Each row was made from one path, in order. Every step used is in the known rows, and no mark comes twice. Write each row's path.
Known rows:
ruzi-tarogil: [ -4  -6  39  -6   7 -30  26  33  -3  13  -4  17 -31   1 -22  -8 -12  -7
  -3 -25 -21 -11  29  -7   2   3  -7   5 -14 -32  30  14  -5   2  -9  -1
  -8  39 -21]
segu-limuvu-kiras-tarogil: [-36   2  27  20  23  -5  22   9  20   6   7   1 -32 -20  -5   7 -20   7
  27  -9  -6 -31  11  -9   2  16 -29 -15  10 -27  12  20   9 -27   3  -7
  -7  13  18]
rokif-segu-limuvu-kiras-tarogil-pevuk-perot: [-10   6  10 -13   7  -5  33   0  11   4  16  12 -45  -7 -18  15 -35  11
  21  -6 -22 -40  18 -29  -8   1 -40 -24  11 -24  -1  18  15  -6 -28  -9
   4   2  -1]
pevuk-lomos: [-11  -6  -2  12   9  -6  19  18  14  14   6  31 -18  16 -11   3 -18  25
  -3 -10  -9  -5  26 -30 -24  14 -11   3  -2 -25  34  49   1 -27 -26 -14
 -27  25 -23]
pevuk-metoz-segu-limuvu-kiras-tarogil: [-32  15  13  -7   0 -11  11   0  16   8 -24  25 -43  12   4  12 -26  12
  25 -20 -35 -15  10 -54 -19  20 -16  -3  -9 -15  -8   1 -22 -26 -13 -18
  -2  10  26]
ruzi-perot-pevuk: [ -2   8   0  -4   5 -30   7  19 -25  26   8   2  -3   1  -1   0 -34  21
 -41 -19  15   1   2  18 -14  -6  -2 -11 -20 -18  26  11  11 -45  -1  -8
 -54  17 -21]
sova-tarogil-pevuk-rokif: [  9  -7  31   0  -7  12  11  13  -3  27  18  20 -31   6 -12  11 -17   4
  -3 -18 -18  -5  26  -9 -15  -4 -15 -39  12 -21  -9 -19 -22 -10   3  -7
 -12  24 -15]
metoz-pevuk-perot-fikal: [ -9  -7 -22  -8 -33 -32  18  15  -2  -3 -11  24 -11 -13 -15 -10 -30  -2
  -1   3 -13  13  25 -30 -13   9  -5   6   0 -51  32  61 -10 -16  -2  17
 -21  17 -16]
lomos-fikal: [ -2  20  28   8  11 -24  26  33  18  13   6  12  -7   3 -13   7  -5  10
 -15  -2   6   0  28 -13 -17   7 -17   9  -8 -17  16  -3 -12 -22   8   9
 -15  39   4]
limuvu-segu: [ -7  -1   0  18  25  11  26  11   3  17   8  25 -25   3 -26  -8 -39   7
  -2 -27 -15  -2   7 -17   1  16 -12  -2 -18 -20  34  47   1 -17  11   9
 -21  28 -21]
kiras-tarogil: [-24  24  22  16   4  -1  10   2   6  21  18  10 -28   2  -2   2 -12  24
   7 -12  -3 -14   4  -7 -14  -7 -21   2   4 -26  17  29  -1 -22 -12   4
 -31  24 -11]
metoz-segu-limuvu-kiras: [-16   1   4  14  18 -17  20  10   5   5 -25  16 -24  -2 -12  16 -33   2
  20 -32 -30 -12  20 -27  -3  35 -13  -5 -15 -22   8   9   7 -30 -10 -12
  12  16  25]
perot-ruzi-tarogil-sova: [-10   2  37 -11 -13 -24   1  63 -10  18 -17  -5 -19  -6 -32 -14 -26 -10
 -10 -10 -32   1  50   5   0 -13 -15   6 -15 -44  46   7  27 -11 -33   6
  21  45 -17]
rokif-segu-limuvu-kiras-tarogil-fikal: [-10   6  22   6  12  14  38  14  16   1   3   0 -20 -21 -22  14 -26   7
  15 -12 -14 -28  30 -21  -2 -11 -44  -4  -6 -19   3  25  13  -7 -30  -1
   3  17  17]
rokif-segu-limuvu-kiras: [ -7 -12  20  -8  20   1  39  11  12  -2  -9  -7 -22 -10 -32  18 -31   5
  20 -18 -12 -32  19 -21   6   9 -28 -12  -6 -22   8  21   8 -11 -17 -18
  -7  20   4]
metoz-segu-limuvu-kiras-tarogil-pevuk: [-24  19   3  12  14 -12  20  -1   7  12   0  14 -42  -2   0  18 -33   6
  22 -24 -29 -20  14 -23  -6  27 -20 -19  -5 -17  -9 -13  16 -35 -15 -11
  15   2  19]
kiras-tarogil-pevuk-metoz-segu-limuvu: [-27  19  22  -4  -6  -6  20   4  13  14   7  23 -49   8   6  14 -20  19
   9 -14 -30 -17  18 -37 -27  10 -17 -15  -4 -14 -18 -17 -10 -24 -14  -3
  -2  -2  -3]
ruzi-perot-pevuk-rokif-segu-limuvu-kiras: [ 11 -11   9 -22  12 -18  18  -6 -15  19  -1   1  -9 -19 -16  12 -41  15
 -26  -7   7 -24   5  -1 -12  -4 -13 -23 -15 -14   4 -18  18 -33  -5 -28
 -43  -1   5]
rokif-segu-limuvu-kiras-tarogil: [-18   5  27  -1  16   8  34  -3  15   4   3  -6 -34 -12 -22  19 -29  15
  23 -16  -8 -38  11 -22   4  -2 -34  -8   1 -23   1  21  11 -13 -25 -10
 -15  11   9]
rokif-segu: [  5   3  14 -13   7   1  29  10  -2  11   0   8 -17   9 -35  13 -27  16
   0 -19  -9 -15  14 -22  -6 -10 -18   2 -13 -21  14  28  -4  -7 -30  -9
 -27  31 -24]
metoz-pevuk: [ -2  -2  -7   8  -9 -14  29  13   5   1   5   5 -15  -3 -19  -4 -29   0
 -17 -12  -2   9   4  -9  -8  10  -3   8  -8 -43  14  28 -16 -18   6  -7
 -32  19 -10]
ruzi-perot-fikal: [-19   1   2   1   6 -33   6  19 -19  20 -16   2  -1 -12 -14  -5 -26  18
   1 -33   8 -13  15  10  -1   3 -12 -13 -16 -29  28  24  17 -32   8   6
 -33  27 -34]
rokif-segu-limuvu: [ -2 -18  34  -4  10   1  45  18  10   3  -7   1 -22 -13 -30  21 -24  13
   2 -14 -10 -28  30 -21  -6   5 -23  -1 -11 -26   9  23   1  -3 -23   0
 -20  18 -12]
tarogil-pevuk-rokif-segu-limuvu: [ 16 -22  28 -15   5   1  37   4   5   9  15  16 -28 -13 -34  17 -28   6
  -7   0 -16 -31  28 -21 -15   8 -22 -29   0 -13 -15 -35  14   2 -12 -17
  -4   0 -24]
pevuk-perot-ruzi: [ -3   7  -5  -2 -16 -33   6  39  -8  17  -5  21  -6   7 -13   1 -16   5
  -7   4 -28  -4  36  -4 -27  -4 -28   4   4 -34  46  27   6 -17 -25   1
   0  34 -16]
pevuk-perot-fikal: [-16  -4  -4 -11 -16 -35   6  25  -7   9 -13  35 -12  -8 -17  -6 -22   3
  15  -4 -16   1  34 -28 -14   8 -18  -6   6 -35  41  61   1 -13 -14  21
  -7  30 -27]
metoz-pevuk-rokif-segu: [ 25 -14  -3 -15 -18   1  32 -18   3   6   0  14 -18  -6 -34   7 -33   5
 -25   2  -7  -6   5 -29 -18  -3  -6   7  -9 -37  -3   5 -13   0 -12 -22
 -43  10  -8]
limuvu-kiras: [-17   6  -2   4  23 -13  14  15   1   9   3   7 -13  10 -23  -3 -29  -4
  23 -18  -9 -11   2  -8   6  17 -20 -16   3 -20  22  23   5 -27   2 -28
  -4  31   0]
metoz-segu: [ -3  16   3   6   4 -17  10   8 -10  18 -19  30 -21  17 -13  12 -25  13
  -1 -31 -27   2  16 -24 -16  18  -4   9 -20 -20  15  13  -5 -24 -23  -6
 -10  29  -4]
perot-pevuk: [ -8   3   6 -10  -2 -15  14  26 -12  18  10   6  -3   3  -8   4 -29   6
 -25   8   8  19  11  -5 -18  -1   3 -10  -8 -15  22  25  -1 -39 -11   1
 -40  23 -12]

Write each row's path:
[  0   9  -9  -9 -13 -30  11  40  -9  18  19  19 -13  12 -15   0 -27  -2
 -12   6 -29  -4  35  -2 -22   2 -29 -21   8 -28  26  -7  17 -16 -17  -4
  17  22 -31]
tarogil-pevuk-perot-ruzi
[-16  20   4   0  15  -2   4 -18   5  20  33  17 -33   7 -14  -2 -24   3
  21  -2  -8 -21  -9 -14  -7   1 -30 -35  16 -14  -6 -22  17 -24   1 -31
   1   6   1]
limuvu-kiras-tarogil-pevuk-rokif
[-38  13  24 -12 -10  -5  -1  13  16   7 -28  25 -49   4  -5   3 -35  11
  27 -21 -41 -10  15 -59 -17  16 -16  -4 -11 -25  -1  18 -10 -26 -25 -10
  15  10  25]
pevuk-metoz-segu-limuvu-kiras-tarogil-sova
[-39   3  24  -5  12  -6  26  13  23   3  18   5 -42  -6  -5   3 -23   1
  30  -7 -17 -27  10 -27  -5  18 -31 -33  12 -18 -10  -9  -5 -24  10 -20
   7   4   7]
segu-limuvu-kiras-tarogil-pevuk-metoz
[ 14 -29  40  -9   2   3  33   0  11   9  -6  18 -21 -21 -32  21 -20  11
  -4   3 -14 -31  26 -27 -18   0 -22  -6  -3 -19  -1  -8   2   4 -17 -11
 -24  13  -7]
pevuk-rokif-segu-limuvu
[  5   0 -20  -1 -24 -30  24  12   5   1   4  29 -22   1 -10 -10 -29   0
 -19  -3 -19   7  12 -24 -20   9  -9  13   0 -49  28  49 -22  -9  -3  -3
 -25  16 -10]
metoz-pevuk-perot
[ 18  -9  14 -33  -9  -1  18  -4 -13  21   6  16  -5  -2 -23  14 -32  11
 -31  19   5   5  11 -27 -27 -15  -3 -12  -7 -10   6  -2   4 -21 -30 -11
 -49  13  -9]
perot-pevuk-rokif-segu
[  4   2 -28  -4 -29 -32  17  25  -2   6  -4  12  -8   0 -11  -4 -28  -3
 -26  11 -23  10  25 -11 -22  -2 -17  14   0 -52  36  29  -5 -16 -13  -2
 -15  21  -5]
metoz-pevuk-perot-ruzi
[ 11   6  11  -9 -26 -44  17  61 -10  13  -6  30  -4  -3 -13 -13 -12 -15
 -22  -2 -46   4  70  -1 -21 -17 -33  15  -9 -38  55  15   5   6 -36  13
  27  44  -6]
pevuk-perot-ruzi-tarogil-fikal
[-17   2   0 -19   9 -20  24  16   6   3  -6  24 -37  19 -13  11 -34  -8
  17 -22 -38 -11  17 -42 -13  34 -14 -28  -9 -10 -15 -27 -11 -25  -1 -31
  24   4   3]
tarogil-pevuk-metoz-segu-limuvu-kiras
[  8 -26  28 -13  13   2  28  -7  11   6  -7  14 -23 -17 -37  17 -27   3
  12   1 -15 -34  18 -29  -8   8 -26 -17   1 -17  -3  -9   7   0 -13 -25
 -10  12   7]
pevuk-rokif-segu-limuvu-kiras
[-26  36 -10 -14   6  -8   4 -10   2  17   9  24 -43  30  -3   5 -34   7
  27 -21 -30 -12  -8 -40 -13   9 -20 -21   0 -11 -13 -17  -5 -32 -13 -33
   6   9   8]
limuvu-kiras-tarogil-pevuk-metoz-segu
[ -2  -8  34  -6   8   9  23 -23  14  12   3  12 -33 -18 -25  19 -23  13
  16   3 -10 -40   7 -32 -13  -3 -33 -12   7 -19  -7  -8   9  -5 -17 -21
 -21   5  12]
pevuk-rokif-segu-limuvu-kiras-tarogil
[-23  -5  30  11  17  -3  20  -5  19  10  22   9 -37 -20 -10   6 -23   0
  22   2 -10 -34  11 -10  -6  19 -32 -37  17 -19  -7 -25  17 -22  11 -18
   5  -4  12]
segu-limuvu-kiras-tarogil-pevuk-rokif
[  6  -8  29   1   2  15  30  -6  16   8   7  19 -18 -27 -25  12 -18   5
   7   3 -16 -30  29 -28 -16 -13 -42  -8   0 -15  -5  -9  11   3 -24 -11
  -1   8  21]
pevuk-rokif-segu-limuvu-kiras-tarogil-fikal
[ -7  -7  41 -10  -3  16  11 -10  15  12  -4  11 -40 -24 -33   9 -31  11
  16   3 -17 -36  12 -38 -10  -6 -33 -14   5 -26   0   5  21  -5 -32 -11
  -4   6  13]
pevuk-rokif-segu-limuvu-kiras-tarogil-sova
[  4  17  20 -12  -2  12  17 -20   1  25  33  21 -38   1 -20  11 -21  24
  -1   1  -7 -28   6 -20 -24 -18 -28 -22   7 -12 -15 -26  12  -7 -23 -15
 -25   3 -23]
kiras-tarogil-pevuk-rokif-segu
[-13  10   9   8   8  -7  11 -21   9  17   0  27 -42 -10  -4  18 -28   6
  17 -15 -30 -24  15 -30 -15  25 -21 -25  -3 -14 -17 -36  17 -28 -10 -19
  15  -5  23]
metoz-segu-limuvu-kiras-tarogil-pevuk-rokif
[ -6  -1  25 -30 -11 -33  21  51  -6  16   0   2 -24  14 -22  -4 -21 -13
  -9  -2 -35  -5  45  -7 -11  -2 -16 -11 -11 -27  18 -43   2  -7 -13 -18
  17  32 -28]
perot-ruzi-tarogil-pevuk-metoz
[-18  -8  21 -11  -5 -19  22  20   9   5 -32  33 -31  11  -6  13 -21   9
   5 -24 -39  -4  27 -50 -25  25  -5   5 -20 -17   0   2 -30 -15 -11 -10
  -5  16   4]
pevuk-metoz-segu-limuvu
[ -4  24   3 -15   9  11  13 -26   4  20  28  13 -37   7 -25   8 -33  10
  22  -3 -11 -31  -9 -21  -7 -10 -36 -32  12 -10 -14 -21  19 -16 -18 -34
  -7   7  -3]
limuvu-kiras-tarogil-pevuk-rokif-segu
[-18   0  18 -11  -4   5  18  20   7  14 -11  14 -44  18  -2  20 -30  -2
  23 -38 -41  -5  30 -41  -8  21 -15 -39   1 -19 -23 -10 -38 -23   0 -17
  14  17  16]
sova-tarogil-pevuk-metoz-segu-limuvu-kiras
[ -2   3  22 -14  -3 -30  21  50 -13  19   6  -5 -16   3 -25  -1 -22 -13
 -14 -10 -27  -8  45  16  -2  -5 -18 -10 -11 -32  26 -34  23 -11 -14  -7
  18  34 -26]
perot-ruzi-tarogil-pevuk
[  1   2  14 -15 -20 -47  11  46  -8  16  -8  22 -19   2 -14  -8 -17  -8
  -9  -4 -40  -9  49  -6 -17  -8 -23  10  -2 -41  53  16   5  -2 -28   6
   9  40 -16]
pevuk-perot-ruzi-tarogil
[ -4  12  -4 -24  -4 -19  17  14  -4  13  -1  35 -35  33 -12   8 -31   4
   1 -24 -35   3  17 -42 -25  21  -4 -16 -14  -7 -11 -21 -18 -20 -11 -23
   4  15 -23]
tarogil-pevuk-metoz-segu
[ 10 -18  16 -20  15   2  34  -6   8   6  14  14 -29  -9 -39  16 -33  -4
   9   1 -17 -33  19 -21  -6  12 -29 -39   5 -12 -16 -36  17  -4  -5 -32
   7   1  -9]
tarogil-pevuk-rokif-segu-limuvu-kiras
[  4   3  27   2 -10 -26  21  66 -11  15  -8   4   3  -6 -22  -8 -13 -18
 -23 -10 -31   6  67  15  -7 -18 -23  14 -21 -32  42 -13  15  -1 -26   7
  23  49  -4]
perot-ruzi-tarogil-fikal
[-15   7  20  -7  16   9  38  -1  13   4  18  -7 -39 -10 -22  19 -33  10
  21 -13 -11 -40  13 -21   4   2 -35 -23   3 -18 -11   1  18 -13 -22 -15
  -3   3   0]
rokif-segu-limuvu-kiras-tarogil-pevuk
[  2  -8   7  -4  -9   9  32 -32  19   0   3   4 -32 -23 -20  13 -33   7
  -1   6  -8 -27  -2 -35  -8  -2 -21  -1   2 -37 -12   1  -3  -7  -6 -23
 -31  -8  20]
metoz-pevuk-rokif-segu-limuvu-kiras-tarogil
[-27  30  -2   5  18  -1  10  -2   4  18  35   5 -33  10 -11  -3 -30   6
  26 -12  -7 -20  -8  -4   2   4 -30 -29  12 -16   3   2  17 -32   0 -23
   0  15  -3]
limuvu-kiras-tarogil-pevuk
[-31  15   6 -24  -8 -14   8   3   2  15 -11  18 -31   7  13  13 -36  10
  -4   4 -17   9   6 -48 -25  10  -2 -10 -10 -11  -6   3 -16 -48 -19 -12
 -23   0  32]
perot-pevuk-metoz-segu-limuvu-kiras-tarogil
